Every row comes from one small tree of marks. The marks that hang from a mark follow it in brackets, in alphabetical order. Every link used is in the known rows. Which tree was each row made from?
Known rows:
devut[fivol[zize]]: [ 28  24  22  25   1  -7   6  20 -49  -4  -2   3 -28  38 -14 -21  25   3
   4   8  -3 -29 -32  16  -6 -59  -4 -16  -7  -5  22  14 -22  -7  28 -17
  -9 -17   2  19  20  -8  11 -19 -40   5  11   6   0 -11   5  22 -22]
devut[fivol[kuru vudif]]: [  7  21  25  12  -1  -8 -20  11 -61   8  -4   2 -25  44 -25 -19  19  -2
   3  -2  11 -21  -2  -4 -14 -58  -2 -17   3  -3  10   8  -2  -1  25  -5
  -1 -18  -2  10 -15  -5 -14 -19 -10   4   5   0  24 -16  32   5 -10]
vodake[somo[mozi]]: [ -2   6   3   1 -10 -12  19  22 -24  -9 -28  14 -22  65  -3 -24  -1 -13
  49  15  19   3  -2  18   8 -35 -14 -17  13   0  15  33 -27 -18  14 -12
  -8 -23   0  -6  24 -13  23   1 -10  -9  20   4  11   0  31  -6 -20]
fivol[kuru vodake vudif zize[somo]]: [ 11   4 -10  25   8  20   3   6 -92   4   8   2 -19  36 -26 -19  13   6
   4 -20  35 -25 -40   0  -2 -31   2  -2   9   1  37  36  -8  -2  29   2
 -18 -35  -8  22  -7  -3  -1 -21  32  -9   6   4   2 -12  19  13  -7]
fivol[devut vodake zize]: [ -2  10  -6  33   4  -1   5  19 -55   0  -2  10 -14  29 -12 -31   6  12
  18   9  28 -22 -40  18 -10 -36   7  -9   9  -6  12  11 -28  -7  31 -14
 -10 -22 -10  35  31  -2   5 -41 -21  -4  16 -10 -26   7   9  15  20]
zize[fivol somo]: [ 13  -4   8  14   1  -1   9  20 -20  12   5   8 -17  43  -6 -24  25 -17
  23 -23   8 -17  -5   6   8 -27  -9  -8 -10   4  26  12 -19 -23  37  -5
 -16  -5 -17 -42   5  -2   6 -15   6 -11  10  21  14 -15  15   7  -8]
devut[fivol[kuru vodake vudif zize]]: [ 20  24  15  24   3 -11 -10   9 -82   0  -2  -1 -24  34 -31 -18  17  13
   0   5  24 -30 -45   3  -5 -55   1 -12   6 -11  23   6 -13   5  28 -10
 -21 -41  -1  45  -5  10   4 -19  10   6   0  -4   2 -11  18  22 -11]
fivol[devut vodake vudif]: [-18   1  -4  27   9  -1 -21   7 -39  11   0  17 -12  30  -4 -34   6   6
  21  13  50 -23  -3   6  -7 -30   0  -6  19  -1  12  11 -15 -10  31  -6
  -9  -1  -6  17  20   2  -6 -43 -10  -6  16 -13 -17  -1  26  -3  21]
vodake[somo]: [ -8   1   8   4  -9 -21  11  22 -15   5  -8  19 -13  35  -3 -16   4  -1
  21   8  18  -7  -7  22   4 -42  -9 -11   5   3  18  31 -19 -10  15  -7
  -4 -20   4  -9  11 -16   4  -2  -8 -12  18   8   2  -2  36   4 -18]
somo[vodake]: [-12  16  -3  22  -3   3  -3  17 -25   1  -8  17  -9  48  -4 -30  11 -36
  14   7  -8 -20   3  10  12 -31  -8 -18  -2  -4  14  23 -12   1  34  -3
  32 -10   0 -11  17 -16   9 -13 -29  -7  15   3   4 -14  30   3  -4]
zize[fivol[devut vudif] somo[vodake]]: [  5   1   3  19   4  -2 -17  19 -55   8   3   0  -7  43  -8 -38  21 -50
  16 -11  38 -25  16 -15  -5 -28  -7  -4  29  -4  15  14  -1  -3  38 -11
  34  10  -6 -40  15   3  -6 -63   5 -15  24   4  -4 -17  16  10   9]
zize[somo]: [  1   5  -6  11   3  11  11  22 -21   3  -1  17 -22  46  -5 -27  20  -3
  14 -23  14 -18  -6  20   3 -31 -12 -10  -8   1  27  39 -24 -14  30  -3
  -7   3  -6 -29   8 -24  -2 -18 -17  -7  -2  12   6 -23  22   1  -4]
fivol[kuru vudif]: [-13  10  -1  20   0   7 -14  12 -65  19  -3  12 -24  36  -9 -10   6  -4
  19  -1  14 -22  -3   0 -16 -32  -2  -9   8  -5  12  19  -2  -1  25   5
  -7 -20  -6   2   0  -4 -12 -18   3 -11   7  -3  19 -15  35   2  -2]
fivol[kuru vodake vudif zekodep]: [-17  11  -4  28   2  -3  -7   0 -41  14  -7   2 -19  35 -18  -8   1   4
   8 -13  18 -26 -21  -4  11 -30  -3  -4  16  -6  31  17 -26  -2  29  10
 -14 -42  -4  17   0 -12  -6   1  36 -12   7  -2   5  -8  39   2  39]
devut[fivol[kuru vudif zekodep]]: [  5  18  19  17   4  -8  -6   9 -42  10  -3  -5 -31  45 -13  -5  16 -12
   5 -11   6 -25 -11 -15   0 -57   1 -21  14  -8  22  13 -17  -2  23  -2
   2 -34   5  10  -2 -19 -10 -13   6  -2   3   3  17 -14  38   6  24]
fivol[zekodep]: [-10   9  -3  26   2  -1  11  19  -9  15  -8  10 -29  42  -2  -8   7 -10
  21  -2  -5 -25  -8   5  24 -32   0 -20   4   1  32  16 -30  -8  29   1
  -2 -24   1  -3  24 -28   5   1  -5  -6  11   4  -3 -11  32  -1  35]
zaru[mozi]: [ -3  -1   3  32  -1 -11  -3  22 -19  17  -7   5 -20  39  -2 -29  -9  -6
  28   5  10 -18 -24  17  -3 -35   2 -13   3 -11  12  10 -22  -8  28 -10
 -11  -6  -9 -14  18 -19 -18  -3 -29  -8  11  -1   5   6  28  17   4]
devut[fivol]: [  6  17  22  12  -4 -13   6  14 -13   2  -5  10 -20  49  -9 -24  28   4
  10   4   8 -16  -7  17   3 -61  -7 -17  -9  -4  19  12 -23  -8  28 -13
  -5  -8   1  -3   8 -13   7 -13 -36   5   2   5   5 -15  25   6 -15]
fivol[devut kuru vodake vudif zize]: [ -6  14  -5  30   7   0 -15   9 -90   2   1   0 -11  24 -28 -25   1   6
  16  12  33 -29 -39   0 -26 -29  10  -2  25  -7   6  15  -6   3  32  -6
 -10 -35  -7  48  14   9 -12 -50   9  -2  13  -7  -5  -5  19  15  13]
zize[fivol[devut kuru] somo[vodake]]: [  0   6  -1  18   6  -5   8  23 -48   4   3   1  -7  44 -16 -34  16 -53
  16 -30 -12 -18  -6 -15 -19 -28   3 -20  24  -4 -10  13 -10  -6  43  -1
  35 -20  -5 -35  11  -7 -12 -36   2  -8  18   9  29 -20  31   7  21]
zize[fivol[devut kuru zekodep] somo]: [  5  -2   7  23   7 -13  15  18 -37  14   1  -4 -20  47 -13 -14  18 -30
  20 -40  -8 -19 -14 -13 -15 -29   8 -20  29   4   5  17 -22 -14  41  -1
  -3 -37 -10 -23  16 -17 -15 -27  27  -9   6   9  24 -18  31   0  53]
kubid[zaru]: [-14   6  -2  21  -1  12  -4  15 -15   8  -5  17 -38  27  -7 -29  15  -3
  17  -2   3 -36 -18  -6  -1 -34  24 -13 -28   4  31  18 -17 -11  33   3
  -2  -8   4 -32  34   1   8 -15 -26 -10  16   1   1 -12  23  -2  -7]
devut[fivol[kuru vodake[somo] vudif]]: [  7  11  26   1  -1 -25  -4   5 -38  -2  -8  10 -21  34 -24 -11   8   8
   4   2  42  -7 -21  -4   3 -58 -15 -16  13  -5  18  20 -13  -1  14  -9
 -11 -47   6  27 -19   3  -6   1  20   2   9   5  18  -5  44  14 -18]
kubid[zaru[mozi]]: [ -7   4  -1  38  -1   3 -12  15 -17  16  -6   0 -39  31  -2 -27  -1  -3
  23   0   7 -29 -33 -10  -6 -32  26 -10 -20 -10  22  13 -18  -7  35  -5
  -6  -4  -1 -27  36  -6 -18  -7 -22  -8  16   0   3   2  28  17   6]
zize[fivol]: [  1   4  16  18  -2 -14  -4  17 -17  21  -6  11 -21  37  -2 -20  16  -8
  22   2   5 -21  -8   1   4 -32  -3 -10  -7   1  15 -12 -22 -12  44  -4
 -16  -3  -9 -19  10   5   7  -4  -7 -11  12   5  15  -7  18   4   0]
zize[fivol somo[mozi vodake]]: [ 13   0  -4   8  -1  -2  14  24 -28  -8 -14  10  -9  78  -9 -40  23 -52
  42 -17  -5 -17   4  -8  24 -33  -8 -10   6  -7  16  20 -24 -12  35 -10
  20  -8  -8 -43  15 -12  36  -8  -4  -8  13  15  20 -20  18 -10  -6]

Write each row's tree:
[  4  14  18  27   4 -12 -11   5 -13   2  -5   1 -26  43 -11 -22  15  12
   9   2  39 -26 -19  -2  28 -55 -12 -13   5  -4  43   6 -31  -6  28 -10
  -7 -23   3  24   0 -16   2  -5   8   3  -1   2 -17 -13  22   3  28]
devut[fivol[vodake vudif zekodep]]
[ -1  10  -7  31   2  -4   6  13 -73  -2  -2   4  -7  35 -26 -26   0   6
  21   0   9 -28 -47   9 -20 -32  12  -9  15  -3  -4  13 -15   4  33  -8
 -12 -43  -7  47  23   1  -7 -33  -7  -5  13 -10  -5  -3  23   9  23]
fivol[devut kuru vodake zize]
[  2  16  -6  32   3   1  -6  10 -87   7  -3   5 -18  29 -26 -14   7  13
  13   9  24 -34 -36   4  -3 -36   3  -4   7  -3  23  18  -4   6  31   2
 -19 -43  -6  38   2   5  -3 -10  20  -6  16  -3   1  -2  19  11  -5]
fivol[kuru vodake vudif zize]
[-13   2   4  12  -4 -16   5   6 -34  13 -13   4 -18  32 -12   2  -6   7
  16  -8  32 -11 -26  -4  17 -39 -17 -14  31  -4  32  28 -19  -7  13   9
 -11 -57  11  23   1 -10 -10   8  48 -14  16   5   7  -5  48   9  30]
fivol[kuru vodake[somo] vudif zekodep]
[  1   0  16  20   5 -14 -22   8 -28  24  -5   7 -17  28 -13 -31  15   6
  25  10  48 -26  -9  -4  15 -30  -7   4  -2   1  32 -17 -17  -7  38  -8
 -27  -9  -1   0  -4  14   6  -7  18 -12  13   2  -9  -4  15   8   3]
zize[fivol[vodake vudif]]
[ -4  14  -2  29  -1  -3   5  13 -66   5  -1   9 -16  31 -24 -20   2  15
  12  -2  -5 -32 -50  18  -2 -33   6 -11  -3  -7  17  12 -18  -2  36  -2
 -22 -52  -5  39  11   3   6   1   5  -5   5  -3   7  -3  22  12  -8]
fivol[kuru vodake zize]
[ -3   0   9  36   4 -17   4  11  -2  12  -1   0 -20  38  -3 -26  13  -3
  29  -1  21 -26 -19  -5  17 -23   2 -17  16  -2  13 -15 -41 -10  46  -4
 -16 -25  -6   7  29  -5  -6 -14  15 -10  15  -1 -15   1  21   4  55]
zize[fivol[devut vodake zekodep]]
[-13  11  -1  30   4  -9  10  17 -35  12  -4   0 -24  42 -13 -13  -1 -20
  26 -19 -16 -21 -15  -3 -17 -32  13 -27  25   1  -6  13 -24  -2  38   5
   6 -38  -4   5  21 -26 -14 -30  -4  -5  13  -8   7  -9  38   0  58]
fivol[devut kuru zekodep]
[ 29  14  13  17   4   4   1  17 -98  -4   3  -4 -27  44 -28 -17  32  -8
   1 -21  17 -24 -30   0 -18 -57  -2  -8  19 -11  26  33  -3  -5  19 -12
  -7 -27  -6  12  -7 -11 -10 -39   4   2   2  12  17 -25  10  21 -21]
devut[fivol[kuru vudif zize[somo]]]
[ 20   6 -17  16   0  12  25  27 -58 -12  -9  15 -23  74 -13 -27  20  -9
  41  -8  11 -18 -20  11   7 -31   1  -7  13   0  33  42 -18 -17  26 -10
 -15 -10  -4  -2  20 -19  29 -26 -19  -5  10  17   5 -12   3  -4 -10]
fivol[zize[somo[mozi]]]
[ -8   1  13  31   7 -20   4  11 -25  19  -4  -4 -19  40 -18 -19   5  -5
  25 -12   2 -25 -31 -13   0 -25  10 -21  16  -3   4 -16 -33  -1  43   4
 -13 -48 -11  12  21   5  -6 -11  30 -13  17  -1  11  -8  32   1  63]
zize[fivol[devut kuru vodake zekodep]]
[ 11   8 -25  24   1   7  43  19 -34 -10  -5   7 -21  76 -13 -23  12  -4
  35 -19  17 -27 -42  11  42 -28  -3 -12  15  -7  49  39 -40 -16  27 -11
 -17 -39  -2  14  29 -26  35  -7  17   1   3  12 -10 -17   6  -6  27]
fivol[vodake zekodep zize[somo[mozi]]]
[ -1   1   6  16  -4 -17  -6  17 -76   0 -13  10 -13  21 -14 -22  -3  10
  26  30  61 -19 -33  12 -10 -35 -10  -8  31   1  22  28 -18  -9  15 -12
 -13 -29   2  40  23   9  -3 -56  -1  -5  26  -6 -32  10  22  20   2]
fivol[devut vodake[somo] vudif zize]
[ 12  10 -20  15  -1  15  16  26 -61  -7  -4  14 -14  48 -16 -27  19 -40
   7 -11   1 -26 -18  20   8 -35 -13 -13   5  -6  32  45 -13  -3  33 -12
  33 -13   2 -18  18 -23  14 -28 -18  -2  16  11  -7 -20   8  15  -8]
fivol[zize[somo[vodake]]]
[ -2  -3  16  25   4 -15  10   9 -15  20   0  -1 -19  43 -18 -15   6   1
  19 -21 -12 -20 -36 -14  21 -26   2 -15   3  -7  20 -12 -31  -7  39   7
 -22 -54  -4   7  10  -1  -1  26  45 -13  10   9  23 -10  34   9  42]
zize[fivol[kuru vodake zekodep]]
[ 15  -3   3   6   3   0  -4  18 -70  10  -7   4 -18  68 -12 -30  13 -19
  44 -21  18 -13   6 -21 -14 -29   0  -2  22  -4  19  11  -8 -10  30  -1
 -20 -16  -7 -27  -7  10  11 -22  35 -10   6  11  37 -21  23 -13  -2]
zize[fivol[kuru vudif] somo[mozi]]
[  4  11  27  11  -7 -24  26  19  14  -6 -19   1 -24  41 -12 -11  14  11
   6  -2  22  -7 -39  14  39 -58 -17 -23   9  -3  35  20 -51  -8  13 -15
  -9 -46   8  15  15 -21   7  12   8   1   9  12  -8  -4  34  16  15]
devut[fivol[vodake[somo] zekodep]]
[ -1   2  12  25   0 -15 -23   8 -59  21  -2   2 -15  29 -19 -29   4  -1
  27   3  35 -24 -16 -18 -17 -30  11 -10  21   0  -2 -13  -7  -1  36   3
 -22 -28  -6  12   4  23 -15 -32  24 -15  13 -10   7  -5  33   6  22]
zize[fivol[devut kuru vodake vudif]]
[  4   9 -12  27   1  12 -10  23 -91  -7   1   8 -11  40 -16 -34  13 -38
  10   1  39 -27  -1  -4 -10 -27  -8  -6  34  -4  21  37   1  -1  29  -8
  37  -2  -1  -5  27 -18  -4 -73 -21 -10  28   3 -20 -14   8  14   6]
fivol[devut vudif zize[somo[vodake]]]
[ -1  12  -7  45   2  -7 -11  13 -63  11  -8   0 -17  31 -14 -15   5  11
  23  14  46 -37 -35  -2   3 -28   5  -9  29  -4  32  18 -24  -3  28  -3
 -13 -29   0  43  29  -8  -1 -49   8  -6  17  -3 -40  -5  12   9  52]
fivol[devut vodake vudif zekodep zize]
[  6  16  24   3  -5 -27  27  11 -24 -26 -22   8 -22  69 -24 -22   8   6
  36  -1  16  -8 -28   7  10 -62  -4 -22  13 -10   5  23 -32  -9  14 -14
 -13 -55   9  22   1  -4  22  12   9   5   5   9  32  -7  46  -5 -13]
devut[fivol[kuru vodake[somo[mozi]]]]
[-19  13  -2  28   7  -3 -13  13 -56  16  -6   0 -28  40  -8 -10  -2 -17
  24  -7  17 -15  -3 -15 -20 -31   9 -16  33  -5   4  20 -10  -5  32   5
   3 -30  -1  11  14 -16 -17 -46  11 -10  20 -12   3 -12  36   2  52]
fivol[devut kuru vudif zekodep]
[ -3  10 -21  10  -1  13  25  22 -28 -14 -14  14 -14  85   1 -42  17 -48
  38 -18   3 -17   8   6  24 -31 -10 -18   8  -5  23  42 -16  -5  25  -9
  31  -4  -2 -34  16 -24  31 -12 -21  -1  15  12  11 -21  27 -15  -5]
zize[somo[mozi vodake]]
[  6  -7  26   8  -2 -29  -9   3 -49  13  -6   6  -9  23 -23 -12   1  12
  24   5  39 -12 -20  -8   4 -35 -16  -9  13   2  18   2 -11  -4  19   4
 -25 -47   0   9 -11  24  -4   7  49 -14  24   5  22  -2  33  13  -6]
zize[fivol[kuru vodake[somo] vudif]]
[-15   4  14  15  -3 -19  27  14   9   7 -15  10 -21  38 -10 -11   1   8
  19  -1  20 -12 -32  10  33 -36 -22 -15   9   0  37  32 -45 -12  18   0
 -12 -47   5   8  15 -27   6  14  15  -8  14   8  -9  -5  35  11  27]
fivol[vodake[somo] zekodep]
